Each row comes from the steps of one walk. Every step used is in the known rows, and no mark comes twice. Write the walk behind each row, first mark first.
Known rows
L > W > D: [  7  -6  26  10  19   4 -31   1  -9   0  17   5  -4  20 -20 -14  24  -3
 -20   8 -29   9 -23  12  18   1 -19 -12 -19  19 -11 -29 -14  13  -8   8
  20   4  -9  -4 -13  19 -30   9  13  -9  10   5 -15  13  -4]
Y > J > W > N > M: [-12  29 -18  13 -18 -17  -2  -5 -17 -20  25  -3  -3  25   4   7  10   5
 -12   4 -29 -30 -20  17  -9   0   3  15   9  36  19  -5  -8  -5   1  10
  -3 -17   6  17  24   2   7  -5  13 -29  24 -45  -3   5  -7]
A > P > Y: [ 22   4  36   2 -15  -9   4 -11  28  -9 -12 -28  23  12  19   0  12   5
  12 -10 -17  -2  -5 -32  14  50 -17 -52  10  12 -11  15   4 -20   8  -1
 -26 -11  -8   8   4  13 -23 -16  22 -19  16   6   2  33  -4]
W > N: [ 11  16  -4   2  16 -17 -32  -4  -2 -12  -9 -12  14  14   6  -8   8   5
  -5   0 -23  -7  11  -8 -18  -2  -7   4   6  28 -10  10  -5  -5  13   2
  11  -6  -6  14   3  -7  -9   4  -6  13  -4  -9  -5  11   6]
A > P > Q: [ 23  33  38   6  -1 -11   7   2  11 -19 -12 -27  32   6   7  -7   0  10
  12  15 -26   7  -5 -24   1  31  -2 -30  -5   3 -35   6  11 -26   5  12
 -13  -7 -16  -7 -15 -12 -18 -10   8 -11   2   1   7  23 -14]
J > W > P: [  7   8  21   9   6  12  -7   5  -8  -5   3   2   9  -2 -19  -8  15   7
   3  17 -17   0   4   0  -1  15 -13 -10  -5  -1  14  -3 -14   9  21  21
  13 -17  -5 -25  -7   4 -16  -3  23  -3   5 -12   1  13 -13]
D > Y > J > W > P > Q: [ 20  21  19   5  -6  19   9  -3  -9 -16  13  -3  15   1 -13  15   2 -11
   8  23  -9   5 -18   6  -9  -1  35 -13  10  -3  -1  -1   3 -20  -2  17
  -1  -7 -13 -15 -22 -17  -3 -10   3 -10   7 -22   9  20 -34]
M > B: [ 12  13  -3  11  -1  -4 -16 -17  21 -13 -20  -4  21  15  -1 -12  -7  -1
   7 -12 -10  -6  -6   0  -8   5   9 -22  19  14 -21  -4   7  -2  20  13
 -18   6   5   7 -11 -13 -24   3   9  -2   5  28  -2   5  33]
N > M > B: [  1  21 -22  10  -7 -14  -6 -21  24 -30   3   6  18  24   2   0  -9   7
  11 -23 -18 -25 -16  -6  -6  12   2 -18  27  29  -4 -10   9 -12  14  17
 -24  -3  -1  13  -5  -1 -16  -3  29 -21  24  18   3   3  42]
J > W > P > Y > D: [  6  -7  25  25 -32   8   2 -26  -5   6  17   3  42  -5 -15   9  -2  -6
  19  25  -5  15 -18   0  16  17  -2 -39  -7 -14   9   4   6   0  15  11
  -8  -7  -3   8  -5  24  -9 -11   5 -15  16   7  -4  10 -14]
W > P > Q: [ 15  29  27  14  19   1  -2 -13   2 -21   2  -7  42   0 -12  -2  -5   9
  16  10 -23   2  -8 -19  -5  -2  11 -21  -1  -4 -10   8  17 -10  11  21
   3 -19  -9 -24 -25  -5 -17 -20   3  14  -2   3  16  24 -20]
A > P: [ 19  20  23   4  -1 -11 -11   2  20  -2 -18 -20  11   3  10 -15  19  12
  -4   4 -29  -1   6 -19   8  42 -18 -32  12  13 -16  -6  -4 -20  15   9
 -18  -4  -6  -1  -2  -2 -25   1  21 -10  11  -3   7  16   3]
Y > C: [  3  13  22  35  -2  -5 -12 -20   0  -7 -12 -21  11   2   6  -1  -3 -15
 -14   1 -18   0 -12 -18  -4  18  19 -17 -14  -4 -19  -3   9 -24  21  -7
   0   0   0  11   0   8 -24 -23  14   5  23  -6   3   5   5]
W > N > Y: [  6   7 -20 -12  11 -25 -39  -7 -13 -24  -2  -4   6   7  11  13  15  -5
  -2 -28 -10 -10  11 -11 -25   2  -3   2 -13  25   5  16 -18 -11  13   4
   4 -15  -3  26   0   5  -3  -9   0 -13   0 -13   5   7  -4]
N > Y > D > W > C: [  2 -16  -4  15 -32 -34 -36  -3 -20   3  21  28   8   7  -1  24  15 -23
  -6  11   3  -2 -35   8 -11  -1  10 -18 -32  -2 -10 -10 -19 -16  -6  -6
   3  20 -13  36 -21  24  -7  -2   5 -18  15   5 -16   1 -27]
A > P > Y > J: [ 19  21  22   8 -32   1  13 -21  20  -5 -16 -34  22  11  23   7   5  -3
  11  -3  -9  -8 -21 -14  13  33  13 -47  20   7  -7   9  16 -22   9  -4
 -37 -11  -1  12   5   1 -12 -24   4 -34  27 -13   7  31 -17]
J > W > N > Y: [  0   1 -10  -8  -6 -11 -28   4 -24 -19   6  -5  -3   8   8   7  19 -13
  -8  -9 -13  -8  11   5 -25  10  -5  13 -23  22  12  12 -31   5   8   1
   8 -10   1  22  12   6  -4  -4   6 -21   1 -17  -1   3 -10]
J > W > N > M > B: [  7   8 -28   1  -9 -12 -11  -9  -3 -23  13   0  14  25   1   2   2  15
  -1 -13 -17 -24   2   6 -16  10  -5  -1  22  36  -1  -2  -7   8   7  24
  -6  -7   5  22  -2  -1   1   9  18 -13   9  -9 -10  -5  27]
L > Y: [ -8   7  13  13  -4   2 -13 -14   3 -27  -2  -8  -5   7   6  -8  26 -24
 -10 -30 -34  11  -5 -27  -2  16 -17  -4 -23  23 -23 -10 -14 -12   1   6
 -14  -4  -7  -4 -15   0 -36 -11  -4   1  21  22   7  18 -11]
L > Y > D > W > N > M: [ -8   8 -24   4 -27 -35 -11 -13 -15 -17  44  25   9  22   9   2  19  -9
 -22  -4 -28 -12 -36  -4  -7  -5 -23   1   4  31   0  -9 -15 -14 -12  10
  -3   4 -18  31 -16  18   6  11  -1 -25  30 -14  -6  11 -21]
W > D: [ 15   3   9  26  17  -2 -42 -16   6  -3   6   1   3  20 -17 -16   7   9
  -3  13 -15 -11  -6   4  -1  -7 -10 -15   0  16   1 -12  -8  -7   1  10
  21  -6  -4   7  -8  12 -19  -2  12   4  -3  11 -15  10  -1]
D > Y > J > W: [  5   7  -1  11 -29  15  -9 -10  -5  -4  -1  -2 -25  14   1   6  12 -21
 -18  10 -14   0 -16  18  -9  11  30  -1   7  10  13 -10 -16 -17  -1   3
 -10  13  -1   2   7 -16 -11   6   3 -27  16 -15 -12   3  -4]
N > Y > J > W: [ -5  19  -8   8 -32   4  -3  -9 -15 -12  -1  -8  -8  10   6  18   7 -17
 -11  -5 -11 -10 -21  19  -6  13  24   1 -18   2  14   1 -16  -4  14   6
 -12  -7   8   8  12  -4 -12 -15  10 -47  18 -13   7   5 -16]
L > Y > D > W > C: [  3 -18   8  23 -32 -23 -24  -3 -13   7  27  22   4   7  -4   7  23 -36
 -14   6 -10   9 -31  -3  -5  -4  -8 -18 -33   3 -29 -23 -19 -14 -19  -1
  -1  17 -19  21 -36  19 -17   4  -7   2  24  15 -17   8 -39]
L > Y > D > W: [  1  -1   1  14 -40  -8 -13 -10 -12   3  16  21  10  12   4 -12  10 -35
 -20  12 -17   9 -43   1   6   3 -12 -12 -11   3 -20 -20 -11 -12  -5  -1
  -4  18 -26  10 -35   9 -14  19 -15 -18  24  24 -10  15 -25]
E > B: [  0   4  10   5  -2  -4 -21  -1   2 -16 -14  -6  24   7  16 -16  -2  -1
  -5  -7 -14  -7  11   0  -4  21   9  -9   0  21   1 -28  10   6   4  -3
   9  10 -14  -2  -6  -2 -28  -7  -8  -1  12   1  27  14  31]
J > W > D: [ 12  -6  22  22  -3  11 -28   0  -7   5  11   7  -4  22 -24 -16  10   5
  -9  26 -16  -6  -6  20   0   6 -16  -8 -14  10   6 -15 -20   6  -5  14
  28  -5   0  -1   1  12 -14   7  14  -7  -5  -3 -28   5 -10]
A > P > Y > C: [ 16  -1  39  23 -22  -3  14 -16  16   2  -9 -39  23   0  19   6   0 -11
   7  -7 -11   6 -11 -38  14  50   0 -54   0  -8 -26   8  13 -32  12 -13
 -23 -11  -5  21  -2  22 -19 -34  28 -15  32 -14   2  17  -9]
W > P: [ 15  18  10   4  21   2 -22  -9   9 -11  -2   3  20  -6 -11  -8  14  15
   6   3 -20  -4   2 -17  -2   6  -8 -18  14   4   3  -3   0  -6  28  18
   3 -12 -11 -17 -15   2 -19  -6  19   8   4  -1   9  19  -1]
B > E: [ 27  13   3   1  14   3 -32 -11  -1 -18 -15   2   5  -7   1 -18  -2 -13
  -1  14 -28   5  11  -6   1   9  14 -14  -6   5   3  -9   0 -10  39  -4
   8 -10  -4 -13 -15 -14 -30   0  12   5  21  13  10  20  11]

Which walk is each row?
[ -8  -4   2  16 -20 -13 -15  -2 -19 -11   8   1 -16   7  -8  30  22 -20
  -1  -3  -8 -10 -15  12 -15   4  24  -2 -39   4   1  -4 -16  -3  -3   0
 -13  -7  11  19   8  10  -9 -23  14 -24  18 -15  -9  -3 -28] | N > Y > J > W > C
[ 12  14  25   7 -19   1   5 -11 -19  -7  24  14  44  -5  -9   0   4 -24
  -1  19 -16  17 -39 -11   3  -7  -1 -26 -17 -10 -22  -9   6 -11  -4  20
  -2  -1 -25  -6 -55   3 -11   0 -14   0  14  11   8  25 -50] | L > Y > D > W > P > Q
[ 17   6 -15  16  -2   1 -37 -23  10  -2  -3  14 -11  23  -1   4  10  -8
  -9   6  -8 -12 -24  12 -11 -17  27 -18  27  20   7 -19  -8 -31  -6   9
   2  10  -7  18  -6  -9  -1   0   6  -9  10 -15 -15  12 -12] | W > D > Y > J
[ 10   1 -13  -1 -15   2 -23  -3 -20   0  -1 -10 -11  16   6   7  17 -18
 -19  14 -13  -7  -5  18 -25  -4  18  13  16  26   9  -6 -18  -8  -6   2
   8   6  -7  12   5 -14   7   8 -11  -4   3 -45 -16   5 -16] | D > Y > J > W > N
[  2   6  14  -9  22  -8 -22   8 -21  -7   5 -15   1  16   0  -6  26  -4
 -21  -5 -33   9  -5  -2   0   6 -16   5  -8  29 -14 -13 -11  17  -6  -6
  11   9  -9  -1  -4   5 -18  10 -12   3  11 -16  -4  18   2] | L > W > N
[ 19  -6  27  11 -15   4   3 -13   3   2   7  -9  27  -2   3   8   1 -20
  -2  11   6  -3 -30 -27   2  17  18 -47   7 -19 -10   6  14 -18  17 -13
   3  -9 -14  11 -24  27  -8 -28  25  -2  29 -12   0  29 -27] | D > W > P > Y > C
[ 18   2 -14  -3 -16  -9 -24 -14 -14   4  24  29  29  -8  -5   7  10  -6
  -7  24   1   4 -30   4  -1  -2  -4 -28   2 -10   6  -4 -12 -14  16  13
   4   3 -24   9 -33  22  -1   4  13 -25  17  -3   4  16 -27] | N > Y > D > W > P
[ 12  25   8  10  -7  14   2  -7  -8   0   0  -7   8  -5 -12  -4  15   4
  -2  24 -23  -7 -16  15   6   1   9  -8   6   2  13 -10   0   9  22  22
   0 -10   1 -20  -4  -6  -7  -9  13 -10  14 -30   6   9 -20] | Y > J > W > P
[ -9  16  15  18 -33  15   8  -6 -14 -14   1 -17 -18   7   0  -3  23 -26
 -15  -5 -28   1 -21  10   2  11   6   3 -23  12  -3 -12 -16   2  -1  11
 -19  -2   3  -8   1 -10 -19  -7  -7 -25  26  -8   2  10 -22] | L > Y > J > W
[ 19 -23   5  10   1  17 -38  -5   2  -2  15  20 -26  17 -20  -7  20 -10
 -13  15  -7   3  -2   8 -16   4  -2  -8   6  17  12 -20 -38 -11 -16   5
  22  10 -15   4  -9   4 -12  13  19  -5  -3 -10 -36   4  -9] | J > W > D > Y
[ 15  -3   6  23  -1  -1 -19 -19  11  -7  -9  -3  -2   9   8  11   5 -26
 -13  -4  -8   7 -10 -22 -15  18  30 -18   5   0 -10  -8  -7 -42  10 -11
   1  10 -10  16 -10   3 -22 -16  19   7  23 -17  -4  -1   5] | D > Y > C
[ 11   2 -13   2 -19 -22 -33  -1 -23  17  10  12  22  17   9 -14  -1  -9
 -23  34 -13  -5 -16  17 -12 -16  -5  -8   8  15  -8  -4  -9  -7   0  -6
  12  19 -18  23 -16   2   7  31 -24  -6  -2  -7 -13   9 -10] | Y > D > W > N
[ -7  22 -17   6  11 -29 -17 -11  -2 -32  18   5   6  27   9   2   7  18
  -4 -14 -32 -29  -5 -14 -12   4 -12   8  17  39   9   2  -7 -14   6   4
   1 -16  -4  18  10   9  -2  -5  15 -11  18 -24   3  10   9] | W > N > M
[ 25 -16  -3   9  10   2 -50 -13  13  -9   4  20 -16  19 -12  -1  17  -5
  -7   5  -9  -3  -4   1 -13  -2   6 -13  23  20   6 -14 -28 -28 -14   6
  18  10 -14  11 -13   2 -11  10  18   6  -2  -3 -26  12   3] | W > D > Y
[  9  16   9   6 -13   6   6 -35  18 -12  -2 -16  30   3   3  12   1  -3
  17  -8  -5 -10 -24  -7   9   3  25 -39  24  -1   7   9  22 -11  23   7
 -22 -18   3   2  -8   8  -8 -32   3 -15  27  -9  15  33 -26] | W > P > Y > J
[  9 -11  38  23 -19  13  10 -20  -5  -1  11 -23  25  -5 -11  16   1 -13
   7   4  -2   4 -10 -25   3  30   9 -40 -16 -19  -4   8   9  -9  17   0
   1 -20   0   5  -8  27 -15 -42  27  -1  26 -19  -1  11 -24] | J > W > P > Y > C
[ 10   1  14  22 -21  -4  -8 -37   7  -3  10   1  50  -2  -7  12  -6  -2
  25  15  -4  13 -18 -11  17   9   2 -46   6 -11   4  10  15 -18  18   7
 -16  -6  -4  12 -13  26 -16 -17   5 -10  15  13   2  15 -12] | W > P > Y > D
[ -3  -3 -15  16 -29 -21 -30 -16 -34  -5  12   7  19   5   5  15   6 -13
  -3  14  -7   8  -1  16 -15   0  -1  -4 -29  10   9   9 -19  -4  11   9
  -3  -4  -2  32   8  15   1   7 -10 -23   2  -7  -3 -10 -12] | J > W > N > Y > D
[  8  16  -3   6 -16  -4 -10  -4 -25   5  -4 -22   1  16   4  -6  12  -7
 -13  15 -20 -10  -2  23 -11  -4   9  13  -3  24   3  -2  -9  11   5   5
   5  -9   4   7  13 -10   5   4 -15  -8   2 -37  -4   5 -14] | Y > J > W > N
[  6  -7  -9   1 -27 -23 -27 -10 -29   5  18  11  11  13  12  -8  19 -24
 -26  14 -19   9 -25   4 -11  -7 -19  -2  -7  22 -21  -9 -15  -8 -12  -1
   7  13 -21  25 -29  10   3  28 -26  -4   6  -4 -10  12 -25] | L > Y > D > W > N
[  5   1 -11  10   2 -23 -28 -21 -20 -14   0 -17  11  -1  15  21   9 -17
 -10 -17  -9  -6   0 -16 -27   6  17   0 -26   5  -9  14  -5 -24  14  -5
   0 -12   0  36   3  11  -5 -29  13   3  13 -30  15   0  -8] | W > N > Y > C
[ 33   1 -45  -6 -20 -24 -25 -18 -10  -7  16  29  32  -1   8  -4 -13 -13
  -5  34 -11  -6 -16  23  -6 -16  12 -23  28  20   8 -10  11  -5  25   9
   6   0 -12  25 -33  -9   4  28   7  -8  26  -1  -1   8  17] | Y > D > W > N > M > B > E
[  0  22 -29  -5  -6 -22 -24 -20 -14 -18 -12 -10   7   9  20  16  13  -9
  -5 -20 -10 -19 -10   7 -18 -12  21   3  -1  22   8  14  -8 -16  14   2
 -16 -12   9  34  10  -6   4 -17  -7 -19  14 -25  14  11 -18] | W > N > Y > J
[ -1   6 -21  11 -14 -32 -34 -29 -20  -9   5   7  29   8   9  19   4  -6
   8   1  -8   6  -4   7  -9  -3   0  -7 -18  15   3  13 -10 -16  11   8
  -6   1  -2  41   1  14   0  -1 -14 -16   4  -1   6  -4  -7] | W > N > Y > D
[  5 -11  25  25 -11  -6 -19  14 -12  -4  14   1  -9  11 -16   5  18 -12
  -4   7 -16  -3  -3   2  -8  13   1  -1 -34   8 -10 -15 -21   6  -4  -1
   8  -1   1  -6   6  13 -23 -11  15   7   8  -4 -22  -1 -14] | J > W > C
[  6   1  -3  18 -20   4 -26 -10 -19  -4  15   2 -13  15 -11   5  13  -2
  -8  12  -4 -13 -21  32  -3  -6   8  -6 -19  14  23 -11 -20   2  -2  17
   6 -12   7  18   9  11  -5  -8  15 -32   4 -13 -14   3 -23] | N > Y > J > W > D
[ 32   6 -35  -7  11 -15 -26 -21   3 -30   0   4  24   1  10  -7  -5  -2
  11  -1 -25 -15   8   1 -15  -6   8 -13  23  29   7  -3   6   2  29  14
   0 -17  -1  12 -20 -12  -8   7  19   3  26   0   7   7  33] | W > N > M > B > E
[ 10   0 -23 -27  -2 -28 -37   6 -22 -20   8   1   1  13  17   9  18 -12
 -21 -13  -4 -16 -12   3 -27  -3  -4  -1  -4  18   4  12 -28  -6   7 -10
  13   0 -18  28  -8   9   0   5   0 -25   3 -14  -3  22 -16] | D > W > N > Y
